Each row was made from one path, in order. Every step used is in the known rows, and no mark comes twice. Write each row's path.
Known rows
dafu/golut/tirigil/tuvapid: [  9 -22  13  -9 -18  38  22 -14  12   4 -11   6  32 -14  -7 -21  -3  17
   5  39   7 -19  -6  12 -22  28  -4  20  16  12 -39  31 -22   6  -6   9
 -13   1 -12  18 -12  -5 -10 -25  46 -30]
dafu/golut: [ 25  -8   5 -16  13   9  24   4   8   1 -14 -13  19  -9   2  -5   0   0
   8  10   1  -4  14   4   9   4 -17  -5  24  -4 -15  27  -4  12  -3   4
  -6 -19 -13  17  -3  12  -6  -5   0 -16]
pulug/tuvapid/dosaf/golut/dafu: [  8 -10  16  18 -22  12  10 -10  -8  28   4  -5   4   9 -34 -27   3  16
 -13   3  13  15 -19   0   8 -11  18  12   3 -33 -35  21  18  53 -12  36
  12 -32   3 -11  58  22   2  -9  30 -34]
pulug/zofa/samu: [ -9 -15 -31 -15 -12 -19   4  -7 -22  -3  -6   3  33   4  -8  -4   3  -7
   7 -20  21 -29 -16 -34 -12 -25   1   1 -31  12 -34 -10 -14  51   6  -5
  15  16 -24  40  -3  -8  -1   3   2  21]
dosaf/tirigil/tuvapid/zofa/dafu/samu: [-38  17   6  -3   2   2  20  -6 -30 -10   9 -12  70  24  -3 -28  25  21
  -2  15 -26  -5 -39 -31 -17 -15   8  28  10  -6 -25  -9 -23  10  11  -7
  17  10   2  17  12 -40 -14  11  22   0]
golut/dafu/tuvapid/tirigil: [ 17   5  -2   4  17  -1   1  -8  12   9  18  24  27  -1  14 -37  15  12
 -13  -3  -5  -5 -29  -3  -1  16  -3  12  16   2  -6  33 -34  15 -11 -15
   3  -9  -3  -5   7 -12  -7  -7  27 -14]
dafu/golut/zofa/dosaf: [ -5  -1   4 -19  15  16  20 -26 -10   8 -29   4  20 -24  23 -24  -5   7
  -2   4  17  -7   2   1  -5   2 -17 -13  -1 -27 -43  10   8  35   5  18
   0 -12 -16  33  -7  33  -8  -1  22 -39]
tuvapid/tirigil: [-12  -7 -14   9  14   2   7  12   2   5   4   8  27   5  -6 -14  -9   0
  12  14   8 -14  -6 -15  -8  18   0  22  23   6   8   5  -7 -29 -13  -4
   5  -5 -21 -36  -3   1   3   1  19  -3]
dafu/golut/dosaf: [ 40 -19  -2 -20  24  12  33  -2  12  22   1  -6   7  -7  -7  -5  -5 -24
   6   1   7   3   6  10   1   5   2   3  25 -18 -33  23   7   5 -19  -3
   0 -22   4   6  -7  23  16  -8  -7  -8]
dafu/golut/tuvapid/dosaf/tirigil/samu: [ -1 -29  -5  -9  -3  35  46 -19  18  27   3   3  37  19  -7  -2   1   5
  14  24 -11  -9 -14 -26 -32  12  24  16  20 -39 -34  16  -9  13 -19  15
   5  -2 -16  -7  13   0  13  -6  10  -7]
tuvapid/dosaf/golut/dafu/samu: [ 14  -7  19  31 -14  -3   5  -8  32  29  10 -19   9  18 -30 -13  -2  18
  -4 -16   4  35 -10  14  15 -16  -1   3   9 -40 -26   6 -19  40  -1  28
  18 -31   8 -13  56  19   3   7   0 -18]
dosaf/golut/tirigil/pulug/zofa/samu: [ 12 -31 -20   0 -27  -7  18  -7  -1 -23 -47 -13  34 -15 -49 -30   9   8
  32 -21  25 -27   2 -28 -42 -13 -23  31  -3  -3 -37  13 -42  66  17  40
  -6  14 -44  -2  28   8  11 -39  17 -26]
pulug/zofa/dosaf/tirigil: [-48  10 -26  -5  23  -2  23  -2 -48  15  -6  20  34 -16  13 -20 -17   5
  -4  -5  28 -17 -32 -53  -2 -17  20  -2 -40 -32 -35 -31  -7   6   2  -4
  16  -7 -15   5   9 -12   5  -3  11 -20]
tirigil/tuvapid/dosaf/golut/zofa/dafu/samu: [-25   8  26   3 -47  47   4 -35  -3  35  11 -18  40   9   0 -35   4  37
 -16   8   0  24 -43  27 -28 -17   0  27   3 -28 -48  -2 -12  58  18  45
  17  12  14  24  43   9   4   2  46 -42]
dosaf/golut: [ 19  -3   9  11  -4   3  13   0   2   3 -15 -27  14 -10 -17 -12  -4   9
   0   0  -1   3   5   1   5  -9  -9   9   0 -29  -5  15   7  11  -2  22
 -18 -23   1 -14  22   9  12 -20   7 -26]
dafu/tuvapid/dosaf/golut/zofa/samu: [ -2  10 -11  13 -14  34  21 -52   8  43 -12 -20  32   8   5 -14 -11  30
 -30   6  16   7 -29  -5 -11  -9  -6  25 -14 -37 -50  12 -10  83  30  29
  -5  -5   1  14  35  11  19 -11  28 -31]
zofa/dosaf/golut: [-10  12   6  -8  -1  23  19 -16  -6  19 -30 -14   1 -18 -11 -18 -16  14
 -17 -10  10  15 -12 -14  17 -21   3   3 -21 -51 -22  -3  17  17  10  30
  -7 -28   0 -18  39  19  14 -17  22 -37]
dafu/tuvapid: [  6  14  -7   0   1  23   8 -19  -4  19   2   0  16   3  23  -4   4  12
 -29  13 -12   5 -27  -1  -3   0 -10  11  -9   2 -16  14 -16  23  23 -12
 -14   0  13  15  10 -20   0 -13  12  -6]
tuvapid/dosaf/tirigil: [-34  15  -4  21  21  17  31  -7   9  37  13   0  15  15  -7   1 -24  16
  -6  14  25   7 -10 -28  -3  10  31  20  10 -34  -1 -17  -7 -17  -4  14
  16 -20  -3 -40  21  -2  19  14  -3 -21]
dafu/samu: [ -3 -14  -3  15 -11 -15   8   2  12   2   5 -17  23  27 -10   9   1  -1
   2   4 -21  18  -8   2   5 -13 -15   1   4   7 -14 -15 -24  16  15 -13
   8  -2   4  16   6 -16  -7  15  -4  29]
dafu/golut/zofa: [ 17 -13   8  -4  11  -1  14 -13  -1  -7 -14  -4  28 -16  17 -17   3   1
  16  15   8 -15  18  12 -12  15 -25 -10  14  -5 -27  17  -3  29  -3  10
  -7  -5 -15  35 -23  22 -11   1  13 -29]
golut/tuvapid/tirigil/samu: [-10 -43 -17  -6 -22  17   4  -7   6   2  12  25  31  20  -8  -9  15  -9
  26  13 -29 -27 -29 -23 -49  15  17  23   5  -4 -14  11  -6  -6 -26  -3
   4  29 -20 -24  -6  -9   8 -16  34  25]
golut/tirigil: [ -4  -9  -5  23  -2   4   2  -4   6  -8   1  16   0  -9 -15  -6 -11   5
   9  16  16 -16   4   1 -22  25  -5  13   3   9  -3  -2 -28 -15   5  -4
   0   5 -19  -5  -4  -3   1 -11  20  -6]
pulug/zofa/dosaf/tuvapid: [-35  -1 -15 -26  -1  12  12  -2 -45  27  -1  14  19 -27  13 -26  -7  13
 -34 -11  31  -9 -43 -32  10  -7  -5 -12 -37 -18 -59 -17  -1  33  11  -7
   9  13   7  32  14 -15 -10  -5  21  -8]
tirigil/samu: [  2 -25   0 -14 -29  10   0  -5  19 -12  -5  -3  -4  -1 -12   7   9 -11
  10 -13 -26   2  -8  -5 -29 -16   9  -2  -5 -19 -14 -12 -17  25   6  13
   4  29  -1   1  -4 -19  18 -17  -2  33]
pulug/tuvapid/dosaf/tirigil: [-39  -5  -7  22  -1  20  33  -6 -23  35   6  -2  27  23 -17  -6 -16  12
 -11  32  16   1 -29 -37  -5   2  37  27   5 -21 -20  -7  12   9  -4  12
  16 -21  -5 -24  30  -6  10   7  25 -17]
dosaf/tirigil/pulug/tuvapid/zofa/dafu/samu: [-30   3  -7  -6  -2 -15  31  11 -41 -37 -18 -20  65  24 -32 -32  37   5
  24  -8 -28  -3 -24 -56 -28 -20 -10  37  37   0 -19   3 -25  45  25  13
  24  11 -29   4  34 -17 -15  12  -5  -7]
dosaf/tirigil/pulug/zofa/samu: [-26 -15 -31 -16   7 -25  27   0 -20 -22 -34  -2  54   7 -20 -14  21   0
  34 -25  16 -33 -10 -65 -36 -18  10  34   4   0 -20  -7 -35  43   4  20
   7  18 -35  -1   1 -20  11  -3 -13  -8]

Write each row's path
[ 14 -19  -1 -14  15   8  21  -2   6  35  25   1  -4  -8 -11  -5   0 -10
 -24  -2  14   9 -28   1   2  18  14  14  11 -22 -36   2   9   3 -18 -16
  -4   5  35  -2  -5  -5  18  -9  -3   8] -> golut/dosaf/tuvapid
[-11   9 -27 -30 -13  30  10   2 -32   0  23  18  51 -16  20 -39   8  -2
  -8 -16 -11 -21 -56 -26 -44 -18 -21  10  -5  -3 -32   6 -61  38  22  -6
  27  35 -26  37  12 -29   9 -18  20   2] -> pulug/zofa/dafu/tuvapid/tirigil/samu
[ 18 -27 -18 -29  34  -4  50   8 -14   4 -17   1  45 -13 -10 -20   7 -23
  34 -13  15 -17  -2 -30 -30  -2   4  19  25 -22 -42  16 -23  20 -18  13
   9 -11 -17  -3  -2  11  22 -13 -20 -27] -> dafu/golut/dosaf/tirigil/pulug/zofa
[-10  -7 -36 -14  -3  16   6   1 -24   3 -12  10  55  -1  18 -33  10  10
   7  -3   2 -16 -36 -27 -35   2 -20  32  11  24 -30  20 -41  37  18   7
   4  22 -24 -14  15 -16  -4 -20  16 -19] -> dafu/tuvapid/tirigil/pulug/zofa
[-35   6   1  -5   4  10  -5 -30 -21   7 -14  17  -1 -20  22 -20  -9   9
  -7  -4  20  -2 -13  -3 -15  -4   4  -9 -27 -28 -29 -21  14  30  13  16
   7   7  -2  17  -4  23  -5   4  25 -25] -> golut/zofa/dosaf
[-13   0   4  -8 -14  26  20 -18  -2  -4 -52  -6   1 -28 -33 -30 -12  20
   7 -17  18   5  -3 -16 -19  -6 -10  22  -5 -37 -25   6 -13  27  22  52
  -8  -5 -22 -32  46  25  13 -37  26 -52] -> zofa/dosaf/golut/tirigil/pulug
[-32  -6  -4  13  -4  24  32 -13  23  27   8  -2  13  17 -14   4 -17   8
   7   3   4   8 -19 -33 -25  -2  39  17   8 -49 -14 -27 -19   3   1  25
  22   3   0 -39  19 -17  31   1  -4   5] -> tuvapid/dosaf/tirigil/samu
[ -5   7 -22   9  14  23  15  -8  -2  25   4   6  40   6  19 -17  -8  14
 -18  24  -8  -8 -32 -14  -9  16 -10  27  13   8 -11  19 -22  -2  10 -17
  -4  -4  -6 -18   6 -19   2 -10  30 -12] -> dafu/tuvapid/tirigil
[ -8 -20   3  -6 -38  27  14  -6 -12   9 -34 -24   9  10 -36 -20  13  14
   8 -10   7  18 -10 -12 -23 -18   3  33  19 -13 -29  16  15  62  13  67
   5   0 -13 -36  61  27   5 -18  13 -40] -> tirigil/pulug/tuvapid/dosaf/golut
[ -9  12  -8  -2 -24  34  11  -4 -11   8  -9   0  16 -21 -30 -42  -6  22
  13 -26  37   2 -11  -5 -45  -8 -19  24  13 -24 -31  10 -46  42  25  58
  28   7 -37 -12  65  33  15 -19   9 -59] -> tuvapid/dosaf/golut/tirigil/pulug/zofa/dafu
[-24 -12  -4  -3   3  -6  33   4 -24 -18 -30  -7  35  11 -26 -17  20   6
  19   6  -6 -16 -13 -46 -27  -4  20  42  25  -3  -3   6  -4  20   1  24
  -3   2 -18 -26  14 -16   7  -8   5 -23] -> dosaf/tirigil/pulug/tuvapid
[-20 -22 -14  12  -5   7  13  11 -28   8  -2   8  37  14 -16 -18  -3  -2
   6  33  -2 -17 -25 -26 -10  11  10  31  13  14 -11  13  13  -2 -18  -4
   7 -10 -22 -19   6  -4  -1  -4  43  -2] -> pulug/tuvapid/tirigil
[-27 -15 -30  -6  -1  14  14  -9 -47  26 -11  19  51  -7  -2 -36 -13   9
   2   2  20 -26 -37 -42 -16 -10   2  12 -39 -32 -50   5  11  13 -12   9
   7  -8 -29 -10  35  16   1 -23  47 -30] -> pulug/zofa/dosaf/golut/tuvapid/tirigil
[-20   3 -27 -33   0   5   1  24 -29 -24  -6  16  41 -14  -6 -48  16  -1
  31 -34  13 -23 -19 -28 -46  -4 -25  29  32  21  -4  15 -42  16   4  21
  29  29 -50 -11  20  10  -3  -1   6 -27] -> tuvapid/tirigil/pulug/zofa/dafu
[-12  17  -1  -1  11   4   7 -12 -37  -2 -29 -17  14 -11 -12 -26  -2  10
  -9 -13   3   8  -2 -28  17 -25 -11 -11 -25 -45 -40  -4  35  29  19  21
   6 -16  -8 -18  45  24 -12 -17  12 -19] -> tuvapid/zofa/dosaf/golut
[-27  31  -1  -5  -3  39  21 -38  -4  16  21  11  33 -10  28 -32   1  19
 -17  -5  -2  -2 -45 -14 -54  -1   2  18   9 -48 -24 -10 -49  50  33  19
  21  25  -3  30  11 -13  24  -2  16 -30] -> golut/zofa/dafu/tuvapid/dosaf/tirigil/samu
[-16 -17  -3   0   2  -1  32  -4  14 -10  -6  -2  24   3 -14   3   2  -6
  18   6 -20 -14 -11 -38 -28  -3  25  14   3 -39  -3 -18 -26  -2  -3   5
  -2  14  -2 -21 -13 -41  30 -14  -4  16] -> dosaf/tirigil/samu
[-21  -6 -10  -7   4  31  20 -19 -18  27 -19   5  31   0 -13 -30  -9  18
  -5  10   5  -5 -27 -32  -5   0  10  25 -13 -44 -24  15  22  -2 -14  18
  -6 -22 -15 -36  38  24   9 -21  50 -38] -> zofa/dosaf/golut/tuvapid/tirigil
[-11 -19  -6 -17 -22  -8  -7   1 -47 -40 -34 -10  18  13 -23 -23  38  -2
  23 -14 -18  -5  -3 -27 -23 -20 -10  17  12  22 -33  18  22  62  17  33
  12  25 -21  -8  31  10 -29 -11   3   0] -> tirigil/pulug/tuvapid/zofa
[-41   6 -11  -9  17   2  21 -13 -28 -15 -20   0  22  -2  -8 -15   3   2
   6 -12 -12  -5 -16 -60 -11 -19  19  -5 -21 -51 -38 -28   8  19  16   9
  20  11 -12 -20  17 -17   1  -8   3  20] -> tuvapid/zofa/dosaf/tirigil/samu
[ 13 -11   6  30  -7   6  16  -5   9  -1 -15  -9  16 -19 -31 -17 -14  12
  12  17  13  -9   9   3 -12  13 -15  16  -1 -22  -8  14 -20  -1   3  17
 -16 -16 -20 -17  20   5  15 -35  24 -32] -> dosaf/golut/tirigil
[ 15  -7   0 -44  -6  38  29   0   5  -7   7  13  44  -3  -6 -31  23  -5
  16   0 -26 -17 -26 -11 -45   7 -17  18  43 -14 -10  40 -31  10 -12   7
  14  16 -40  24   6  10   5 -11  27 -14] -> zofa/dafu/golut/tuvapid/tirigil/samu
[ -1   6   6  18 -10  24  13 -10  14  37  -3 -22  -1   7 -20  -8 -24  18
 -13   3  19  22   0   6   6  -7   5  11   3 -41 -16   5  10  14   4  40
   5 -26   0 -34  49  26  20  -8   6 -34] -> tuvapid/dosaf/golut
[-15  20  10 -24  18  20  31  -4 -30 -10  -5  -7  65  -3   4 -40  24  22
   1  22 -14 -18 -23 -31 -16   1   6  23  24 -15 -25  21  -7   4  -3   5
  11  -1 -10  19   2 -19 -13  -1  25 -35] -> dosaf/tirigil/tuvapid/zofa/dafu/golut
[-16 -14  -5   2  15   8  20  14   5  19   7  -1  36  -7  -5 -22  -3  17
 -14  22  11 -15 -26 -22   4  39 -12  22  30   1 -12  11 -10 -19 -11 -13
  -7   7  -2 -22  -8 -23  -4  -1  26  -4] -> dosaf/tuvapid/tirigil
[ 38  -3  21   7   1 -17  -3  -3  15  -7  -3  -8   2 -14 -24 -26  18  10
   3 -21   0   4   5  12  13  -6  -6  -4   3 -34  -4  28  -9  27 -18  22
  -9 -24   2  -4  28  10   4 -21   8 -30] -> dosaf/golut/dafu
[-42  13  -4 -23  18  14  31 -12 -13   0 -41   3  15  -7  -8 -17   0  13
   7 -20  11   3 -18 -49 -13 -12  19  26   6 -32  -9 -14  -6  10  12  35
   4  -2 -11 -35  22   2  12  -5   1 -35] -> zofa/dosaf/tirigil/pulug
[  7  45   1 -24   2  37   9 -13 -11   8  15   1  14 -11  23 -25  10  15
 -36 -11 -13   8 -38   3 -10  -8 -22  12  13  -2   0  22 -38  24  31  -6
   4   7   2  42  23  -9   4  -5   9 -28] -> zofa/dafu/tuvapid
[  6 -13  -7  -9  21  -8  11  -2 -20  18  22  -4   6  -5 -10 -14  12 -13
 -17  -6   8   3 -20 -11   4  14   6   6   6 -19 -54   2  24  12  -7 -21
   7  11  30  -4   2   1  -3  -4  -8  21] -> golut/dosaf/tuvapid/zofa
[ 10  20  15  -1  -2   7   4 -11 -14 -12  -6 -14  20 -31   0 -40   9  11
   1 -10   6  -7  -1  14 -20  -8 -29   6   5 -37  -7  14 -12  36  11  31
  -3  -1 -14  29  14  27  13 -12  17 -53] -> dosaf/golut/zofa/dafu
[-11 -12  -8   7  -9 -13  -3  -2 -57 -15  -3  -3  22  14 -12 -16  19  -4
   1  13 -12 -10  -7 -27  -1 -10   1   0 -10   9 -36   9  35  35   8  -6
  13   3 -12  12  20   0 -28  -4  19  15] -> pulug/tuvapid/zofa
[-19 -13   2  -6 -25  29  23 -20 -21  -1 -54  -7   8 -19 -42 -35  -8  19
   1  -3  13   4 -17 -24 -21 -11   0  32  -5 -32 -40  11   0  46  20  52
  -6  -8 -26 -23  54  21   5 -42  44 -50] -> zofa/dosaf/golut/tirigil/pulug/tuvapid
[ 13  15   7   2   0  19  -3 -28  18  36  27  19  -5   3  17 -23   8  22
 -31 -15   9  22 -30  11   3   4  12  -2   3 -16 -24  19 -28  40   6   5
  14  -7  16   6  37   2  -9   1  11 -19] -> golut/dafu/tuvapid/dosaf
[-45  -8 -25 -17   0   4  25  -8 -33   6  -9  18  33 -14   1 -14 -10  -3
   2 -15   9 -17 -36 -57 -24 -27  25  -6 -42 -45 -44 -40 -21  24   7   8
  21  15 -11   8   5 -27  16 -12  11   5] -> pulug/zofa/dosaf/tirigil/samu
[ -8   2   7  27  -9  19   6 -27   5  32  -2 -12   7  -4  -3 -18 -18  19
  -1   4  28  10   1  11 -13   1  -4   6  -8 -48 -29  -3  12  35   9  45
   7 -14  -1 -18  31  35  16  -5  14 -44] -> tuvapid/dosaf/golut/zofa
[ 10  -9   8  20  -4  -9   1 -18  -8  -3 -16 -17  22 -19  -1 -24   2   7
   9   5   7  -9  10  12 -14   1 -20   2 -10 -36 -17   6   9  32   2  29
 -14  -7  -5   6   6  21  12 -18  19 -37] -> dosaf/golut/zofa
[-29 -33 -29 -16 -22  21  16 -13 -35  17 -12  19  47  -9 -10 -33  -4  -2
   8  -9   1 -24 -43 -41 -34 -21   8   8 -40 -45 -58  -3  -2  32  -9  20
   9  12 -27  -9  29   2  12 -35  44  -6] -> pulug/zofa/dosaf/golut/tuvapid/tirigil/samu
